What can hang from each mark
zilo: libe rodok
vupaz: fupes nogi
muban: rodok
nogi: vupaz
rodok: fuba fupes muban nogi zilo
fupes: rodok vupaz
fuba: libe rodok
libe: fuba zilo
vadab: rodok

Every row comes from one small tree of marks. Brackets hold a mark, then the marks that hang from it, in alphabetical order. Every link used is in the known rows. Which tree was each row made from?
Known rows
{vadab rodok}: [ 19   5 -51  67   2 -35  68   8  14 -25  23  31  18 -45  32  -9 -33  -9
  -9   8 -28 -20 -25 -27  18 -22 -24  40  23  16  11  22  27  -1 -27   4
 -26  34  -4 -19  31  52  21  55 -17 -39]
{fuba {libe zilo} {rodok muban {nogi vupaz}}}: [-51  39  -9 -81  -6  -7  34  19 -15  63  82   7   7 -50  -7 -24 -18  53
  40  16 -32 -26 -46  16 -68 -15   9 -43 -72 -19   2 -57   8 -13 -13  15
 -39 -16 -66  26  12 -38 -16  17  11  43]
{rodok fuba muban {nogi vupaz} zilo}: [ -7  -7  84 -68  10  34   0  50 -21  14  56 -61  63   0 -28 -16  24  -2
  22 -35  16   0  -1  63  -3 -41 -11 -33   9  10 -35  12 -75   4  41 -21
  31 -14 -27  75  59   1 -44  -2 -10  50]
{muban rodok}: [  7  31 -25  49  13 -17  50 -19 -25 -44  17  32  28  -3  24  11 -13   8
 -27  -3  13   4 -20 -16  11 -33 -52  39  36   3 -23 -11  38  -1 -35  36
 -40  53  29 -39  24  25  25  16  -5  -7]
{vupaz nogi}: [  1  10 -60  61  25 -64  63  12  -9 -38 -18 -14  87   9  37   1  -3  20
   6  22  -7  -4 -10 -36 -23 -81  -8  39   5  31 -38 -11   4  12  -9  46
  25  13  21   7   2  64 -30   8   0 -11]
{nogi {vupaz {fupes {rodok fuba muban zilo}}}}: [ 14 -10  69  -4  23  48 -27 -15  -9  38  27 -25 -35 -23 -27  28  25 -21
  37 -33  62  33   3  29 -26  -9 -40   0  26 -39  17   5 -69 -22  62 -55
  14  47  30  64  -4   7  12 -11  15 -38]
{zilo libe {rodok fupes {nogi vupaz}}}: [ 26   1  20  -8  35  16  -2  27  52   2 -29 -21   6  79   3 -17 -60 -50
 -18 -15  -6  40   1  -1  22  11  28 -30  -5  95  -4 -15  -5  59 -68  37
 -41   7 -25 -16  44 -44  10  13 -13  -4]
{muban {rodok nogi zilo}}: [-27  27  43  26 -10  17  29   8   9  -4  40  29  77  25  -3  38   3  -5
 -51 -38  15   0   5  32  12   3  -2   0  22  10 -61  16   8 -18 -21  23
   6   0  32 -10  63  -5 -36 -18 -33  47]
{fuba {rodok fupes nogi}}: [-37  19 -32 -24 -10   4  17  47  66   1 -17  28  13  -4  37  49  -1  -4
 -15  -8 -29 -20  31 -35   8  23  30  11 -17  35 -17  24   0  -1 -63  -2
  -1  34 -36 -55  -5 -13   9 -25 -15  30]
{rodok fuba {fupes vupaz} muban nogi}: [ -3 -10  30 -52   0   6 -68  34   9 -31 -19 -39  -7  31  -5 -24  35 -12
 -32   8 -17  -6  28  39  35  -7 -11 -32  11  13  -7  28 -13  -8   6 -37
  61 -18 -16  34 -12 -22  12 -25   2  75]
{vupaz {fupes {rodok {fuba libe} muban}} nogi}: [-27  16  -2  56 -21 -25 -53 -21   8   3 -42  10 -57 -52 -20   2  27  43
  -9   2  26  36  33   0 -61   3  31  38  32 -66  20 -15 -36 -24  78   4
  37 -15  17  53 -66  39 -34 -24  83 -34]
{vupaz fupes}: [ 31  42 -30  50  23 -34  41 -14  20 -21   0  -5  37 -12  39  30 -15 -30
  -9   8   8  17 -10 -60   0 -41 -27  10  31  11 -12   1  -2 -26 -12  18
  14  53  24   7 -11  60  15  -4  13 -26]
{vadab {rodok {fuba libe} fupes muban nogi}}: [-42  -1  31 -33 -52  -8 -75  39  31  10 -12  26 -50 -55 -20 -26   9  31
 -34  -9 -52   0  43  28  26  62  65   7   9 -22  16  44 -17   4  11 -23
   3 -31 -75  14  15  -5 -24  14  54  33]
{vupaz {fupes {rodok muban {zilo {libe fuba}}}} nogi}: [  7   6  14  61 -24  48 -23 -70 -15  39 -23  -1 -37  11 -45  52  35  -6
  21 -29  43  24  24  -7 -17  34  19  13  41 -75  34  -8 -16 -39 112   0
  16 -18  95  15 -36  29 -55 -10  41 -78]
{fupes {rodok muban} vupaz}: [ 23   5 -24  18  12  16  35 -40  -5 -19   7  15 -39 -11  -1 -10 -14   0
 -24  36   2 -15 -35   9  -7 -22 -69  11  34 -17  32  -6  48 -41  31 -31
  30  30  31  40 -28   5  47  32 -12 -15]
{zilo libe {rodok fuba muban}}: [ 41  10  24  -8   9 -19   3 -14 -14 -45 -33   8 -46 -23 -24 -79 -29  -3
 -21 -31  10  -8  22 -35  26 -10 -26  36  47   0  67 -13  -5  -4  43  -6
 -17  -5   2  -3 -21   3 -15  53  -6 -66]
{zilo {libe {fuba {rodok {nogi {vupaz fupes}}}}}}: [ 19  21 -17 -14 -12  28  12   7  27  12  22 -12  -1  25  -6  25 -31 -54
  24 -52  16  -2   1   5 -22  24  18 -65   2  -6   7 -49  -9   2 -21  30
 -61  15  29 -27  24  16  32   3  15 -29]
{vupaz {fupes rodok} nogi}: [ -2  29 -60 113  18 -26  20 -22  47 -10 -38   9  14   2  39  56  -8  -9
  -8   8  28  32  17 -35 -48 -28  -1  33  39  -5  -9 -14  -8 -20  10  27
  43  30  47   6 -42  50  -3 -39  24 -47]
{fupes {rodok muban nogi {zilo libe}}}: [ -6  28  75   7 -13  42  21 -20  25  49  -2  30  13 -16 -44  12 -12   5
 -48 -38  -2   7  15  21  -9  37  18   4  29 -16  23  29   8 -59  59 -30
  40 -12  39  51  18 -25 -71  16   1  -3]
{rodok fupes muban nogi}: [-21  45  13 -31   1  13 -26  34  36   3  -5 -11  30  13  18  21   5  -7
 -25   6 -36  14  26 -15  38   1  14   6  -5  22 -16  28 -13  -9   5 -18
  34  24 -40   7   5 -13 -30   0  23  68]
{libe {zilo {rodok fuba fupes muban nogi}}}: [  4  13  30 -48   9  -6 -66  13  13  -4 -21  -6 -30   1   9 -36  31  -5
   0   1   3 -14  35 -25  22   0   1  17  -1 -14  18  -2 -27 -14 -15 -34
  29 -28 -63 -33 -36 -64 -24 -40 -15   7]
{rodok {fuba {libe zilo}} muban}: [ 10  12   2 -45 -15 -42  16 -23 -83   8   9 -15   3 -84 -24 -61  18  64
  32  22   0 -27 -29 -25 -37 -45 -22   4 -38 -52   9 -17  14 -34  55 -13
   4 -21 -37  37 -25  10 -35  18  37  -9]
{nogi {vupaz fupes}}: [ 42  27 -15  33  43 -12  42   6   5  -6  26 -49  49  12  33  30 -28 -41
  30   6  19  31 -30 -20 -22 -61 -40 -28  -1  36 -20 -23 -21  20 -32  27
 -15  74  21  30  22  43  45   6  16 -16]
{libe fuba {zilo {rodok muban {nogi {vupaz fupes}}}}}: [ 27  54 -16 -26  10  34 -30 -22  -3  22  69 -34 -21  37  12  -5   2 -66
  53   5  30   4 -25   0  -5 -12 -22 -47  13 -46  13 -80 -27  -1  -3   1
 -10 -20 -25   2   1 -27  17 -11  -2 -31]
{libe {fuba {rodok fupes}} zilo}: [  22  -12  -68  -35  -11   -2   39  -29  -45   10  -11    9  -22  -32
   34   30   32    7   71   18   14  -68  -22  -74    0    9  -35   20
  -67  -27    8   -7   40   -8  -26   -6  -60   29  -15 -105  -36  -11
   51  -22  -17  -53]
{rodok fuba zilo}: [ 27 -21  24   4  13  -7  45   2 -36 -21  -3 -29  64 -44  -1   0  22   4
  11 -18  28 -28 -10  -8   1 -42 -31  24  -2   7 -23  41 -19 -18  32 -11
  20  12  17  15  28  43 -28  -6 -21 -21]

Write each row's tree
[-45 -12 -11 -10 -28  -9  94 -17 -15  25  32  43  16 -71  -8  36 -21  38
  21  -8 -14 -24 -23 -25 -24  16  23  24 -51  -7   2  23  21 -14  17   7
 -28   4   9  -7  10  28 -20  32 -18 -14] => {fuba libe {rodok zilo}}
[-26  17 -12 -87 -21  55 -25  41   6  13  30 -28 -36  22  11  33  26 -15
  56   4 -10 -20   8  13  13  27   5 -30 -29  -3   7 -19 -29  31 -15 -11
 -50  18 -56 -29  16 -24  37  -4  11  24] => {libe {fuba {rodok fupes muban {nogi vupaz}}}}
[ -8 -30 -51  62  21 -23 -26 -12 -23 -43 -23   3  11  96  19  19  23  14
 -24  24   4  27  -4  15  25 -19  -6  19  14  29 -47 -12  40  44 -51  45
 -11   5  59 -57 -10   2  41 -30 -13  37] => {muban {rodok {fupes {vupaz nogi}}}}
[-19  28  44 -38 -14   8 -58  20  33  -4  30 -19 -45  -5 -19 -37 -21 -27
 -15 -23   5  51  18  42 -16   4  32 -37  23 -12  13 -48 -58  23   5  11
   4 -26 -48  64   6  -8  -7   6  32   6] => {zilo {rodok {fuba libe} muban {nogi {vupaz fupes}}}}
[  4 -29 -63  -3  16  -5  29  -3   8 -15  -6  19 -27  12  35  20 -14  -9
   7  33 -19 -33 -21 -29  19   1 -18  -4 -30  25   6  19  40   4 -48  -2
 -19  30  14 -61 -31  -1  72  -3 -37   6] => {fuba {rodok {fupes vupaz}}}
[-11  14  20  76   6  13 -14 -49  17  54 -18  13 -15  -1 -28  36   5   9
  -4 -40  26  45  37 -17 -26  12  28  28  34 -41  23  -3 -24 -49  94 -15
  36   3  88  29 -42  14 -77  -5  28 -45] => {vupaz {fupes {rodok muban {zilo libe}}} nogi}
[ 15  18  33 -55  29  -4 -14  25  -9  -1  37 -29   2   6   6 -70   5 -11
  30  -7  12 -23 -14  27 -26 -42 -34 -25   9  -2  14 -52 -39  12 -22  -8
   4 -21 -61  25  14 -44  -3  -7 -30  -3] => {libe {zilo {rodok fuba muban {nogi vupaz}}}}
[-17 -19  72 -20 -11  44 -39  37  23  72  41 -10   6  29 -33  -5 -19 -12
  11 -47 -34  25  13  42  39  57  56 -29  -5  34  13  25 -24  20   4 -28
 -26  -1 -22  13  71 -35 -36  41  -2  38] => {vadab {rodok fupes muban {nogi vupaz} {zilo libe}}}
[ -5 -48  20   5  12   2 -27 -23 -41  31 -19 -31  19  74 -37  -6  14  29
  11   9 -15  22   8   9  34   0  26  -5 -19   7  -3   8  10   9  67  -4
  27 -43  75  14 -18 -10 -53   9  -3  32] => {rodok {fupes {vupaz nogi}} muban {zilo libe}}
[ -1  14  11 -14 -26 -25  14  19  23 -58 -28  13   2 -25  -2 -40 -30 -10
 -49  -7  -2  -2  13  10 -14   9  31   0  13  16 -11  -8  -7  15 -21  23
  11 -48 -50  23  16   5 -20   6   1 -19] => {zilo {rodok {fuba libe} nogi}}
[-29 -65 -33  12 -31 -36 -76   6 -22  -8 -21   5 -59  -5 -27 -48  22  50
  -4  36 -42   4  12  42  21  30  49  11   0 -31  18  19   2  35  32  -8
  12 -68 -23   8 -25  17   4  23  34  26] => {vadab {rodok {fuba libe} {fupes {vupaz nogi}} muban}}
[-37  13   0 -21  -7  16  59  -2  -6  30  57  25  -4 -53   5  27   3  29
  41  -7 -15 -36  -4 -37   4   2 -21  40 -12 -22  31  26 -17 -40  49 -36
 -12  27   9 -10 -10   7 -33  35 -32  -4] => {fuba {rodok muban zilo}}
[ 32 -18  -9   5  17 -16 -14   7   7 -60 -62  -4 -29  -4  29 -15   6 -35
  -2   1  19 -10  26 -43  36  -5 -14  50  16  46  20  22 -16  32 -38  -3
  -7  30 -24 -54 -17   1  32  -7 -14 -40] => {zilo {rodok fuba fupes}}
[-18 -23 -54  -4   7 -37 -37 -49 -42  13  -9   3 -40  47  -3 -35   6  45
  21  80 -24  14 -24 -13  -3  -3  18   2 -43 -16  12 -42  48  28  11   7
   7 -69  -4 -15 -64 -41  -5  -4  -2   5] => {fuba {libe {zilo {rodok {fupes {vupaz nogi}} muban}}}}
[  7 -24  50  30   1  23 -32  50  48  23  55 -26  30 -11  -5  16   7 -46
   2 -61  16  19  14  56   1   7  24 -41  35   0 -26  17 -75   8 -22 -18
  16   0  -4  30  72  21  -3 -18 -11  -1] => {vadab {rodok fuba {nogi {vupaz fupes}} zilo}}
[ -8  -4  -2  18   5   5 -32   2  18 -36  -4  11  18  78  17  21   0 -21
 -58   1  -9  12   1  42  44  15  -5 -23  20  29 -50   5  44  10 -77  23
   4   2  30 -41  27 -29  51 -31 -17  74] => {muban {rodok {fupes vupaz} nogi}}
[ 34 -43 -51  48  11 -12   9  -3  13 -25  -7  14 -20  16  31  -8 -16 -20
 -13  32 -30 -13 -22 -10  47  14 -23   5   2  27   7  40  54  19 -55 -16
 -10  22   7 -40   6  15  77  30 -23  -4] => {vadab {rodok {fupes vupaz}}}
[ 20 -23 -27  32  18   3  -5 -26 -23 -43  -8  13  -3  63  20  19   1 -18
 -23  19  10   6 -17   9  47  -3 -47  -3   9  20 -27   7  55  21 -59  18
 -26  39  47 -56   5 -13  80 -13 -25  34] => {muban {rodok {fupes vupaz}}}
[-49  -3 -13 -58 -15   5  22  49  34  28  15   8   8  -2   5  26 -29  10
  11  15 -33  10 -13  17 -31  34  51 -43 -68  52 -27  -4  -7  45 -66  30
 -47  18 -57  -5  26 -23  26  -6  16  45] => {fuba libe {rodok fupes {nogi vupaz}}}
[ 16 -26   1 -11 -15 -23 -10  -3   4 -54 -57  13 -47 -31   3 -26 -11  -1
 -12  20   4  10  11 -30  17  23  17  32 -18  26  16  24   0  40 -20   6
 -30 -10 -38 -29 -19  -1  22   6  13 -36] => {zilo {rodok {fuba libe} fupes}}
[ -4 -53  23  36   7  16 -12 -20 -31  -9 -10 -13 -13   2 -29 -12  45  29
   2   6  37 -12   3  54 -23 -18 -24  29  29 -33   9  12 -17 -28  82 -35
  69 -37  60  51 -34  16 -24 -14 -13 -16] => {fupes {rodok fuba muban zilo} {vupaz nogi}}
[ 40  15 -10  -5 -18  29 -10 -15  29 -37 -58   7 -16  52   1  -5 -20 -57
 -28 -17   4  -1  26 -21  47  61  28  -1  14  29  22   1  30  27 -32  24
 -34 -21   9 -63  15 -30   3  10  -5 -44] => {zilo {libe fuba} {rodok fupes nogi}}
[  30  -15  -52  -17  -24   14   24  -16  -23  -22  -49   13  -41   -9
   -3   20   -3   -3   37  -12    7  -39    3  -61   24   42    5   19
  -31   -2   35   16   32    6  -14   15  -75   24   17 -100  -21    8
   32   14    7  -57] => {zilo {libe {fuba {rodok fupes}}}}
[ 12 -64  34  32   2  12 -19 -36 -45   1 -34 -12 -25  15 -60 -39  27  36
 -10 -21  30  -8  19  51 -22   7  -6  10  29 -36  30   5  -1 -31  92 -29
  51 -53  88  53 -33  11 -46   2 -10 -32] => {fupes {rodok fuba muban {zilo libe}} {vupaz nogi}}
[-21  18  40 -81 -25 -19 -57  14 -29  33 -21 -21   3 -39 -22 -40  39  44
  -5  16 -20 -11  13  -4 -18   7  32 -18 -55 -32 -16  15  -3 -20  25 -24
  27 -37 -63  20 -11 -39 -39 -33  49  50] => {rodok {fuba {libe zilo}} fupes muban nogi}
[  5 -55 -76  86   9 -41 -16   8  20 -23 -20  11   5  50  27   5  -3   3
  -5  41 -32  -2  -4   0  30  -2  18  20   6  31  -5  22  31  45 -40  12
   9 -13  16 -38  -2  30  33  10 -18  16] => {vadab {rodok {fupes {vupaz nogi}}}}
[ 22  40 -26  15  29 -30  51  -7  30  -5  13  18  49   2  41 -22 -31 -25
 -19  16   1 -27 -13 -41 -22 -30 -21   2   1  13  -9 -28  32 -15 -59  15
  19 -26 -32 -19   6 -26 -21 -13 -49 -23] => {libe {zilo {rodok nogi}}}
[  2 -34  60   2  -6  21 -27  -5 -34 -19 -21   7   7   7 -16  26  51  15
   2 -37  42   6  18   6  44  14 -20  40   0   5 -31  46 -13   8  -8  -6
 -23  34  34 -58  18 -11   9 -39 -13   4] => {muban {rodok fuba fupes zilo}}
[ 14   7 -26  43  16  13  40  -6  42 -28  -9  16  22  12  12   6 -17 -35
 -63  22  -5 -13 -21  39 -24   0 -23 -27  34  12  -8   2  44 -38 -34  -6
  51   5  33  36  17  -1  37 -10 -28   7] => {fupes {rodok nogi} vupaz}
[-38 -22  96 -92 -28  42 -49  44 -23  40  25 -58  19   1 -60  -4  24  18
  23 -18  -8  36  14  70  -5  23  41 -41 -48   6 -35  27 -62  34  38 -24
  15 -27 -57  74  42 -31 -50  -7  31  75] => {rodok {fuba libe} fupes muban {nogi vupaz} zilo}
[-22  57  11 -27   8  -4 -19 -13  11  50  64  -3 -11   6  -4 -24 -34 -24
  16  17  -4  42 -27   6 -38  -6  17 -58 -17 -22   3 -65 -14   7 -15  16
  -4 -30 -51  40   2 -44 -10   2  19  11] => {fuba {libe {zilo {rodok muban {nogi {vupaz fupes}}}}}}
[-22  10 -66 -14 -13 -49  95 -29 -40  23  21  43   7 -84  13  -7 -15  62
  27  33 -12 -43 -47 -58 -61 -17  -9  10 -74 -17   3 -27  60 -28 -20  17
 -48  11 -17 -37 -26   6   3   5  -2 -32] => {fuba {libe zilo} rodok}
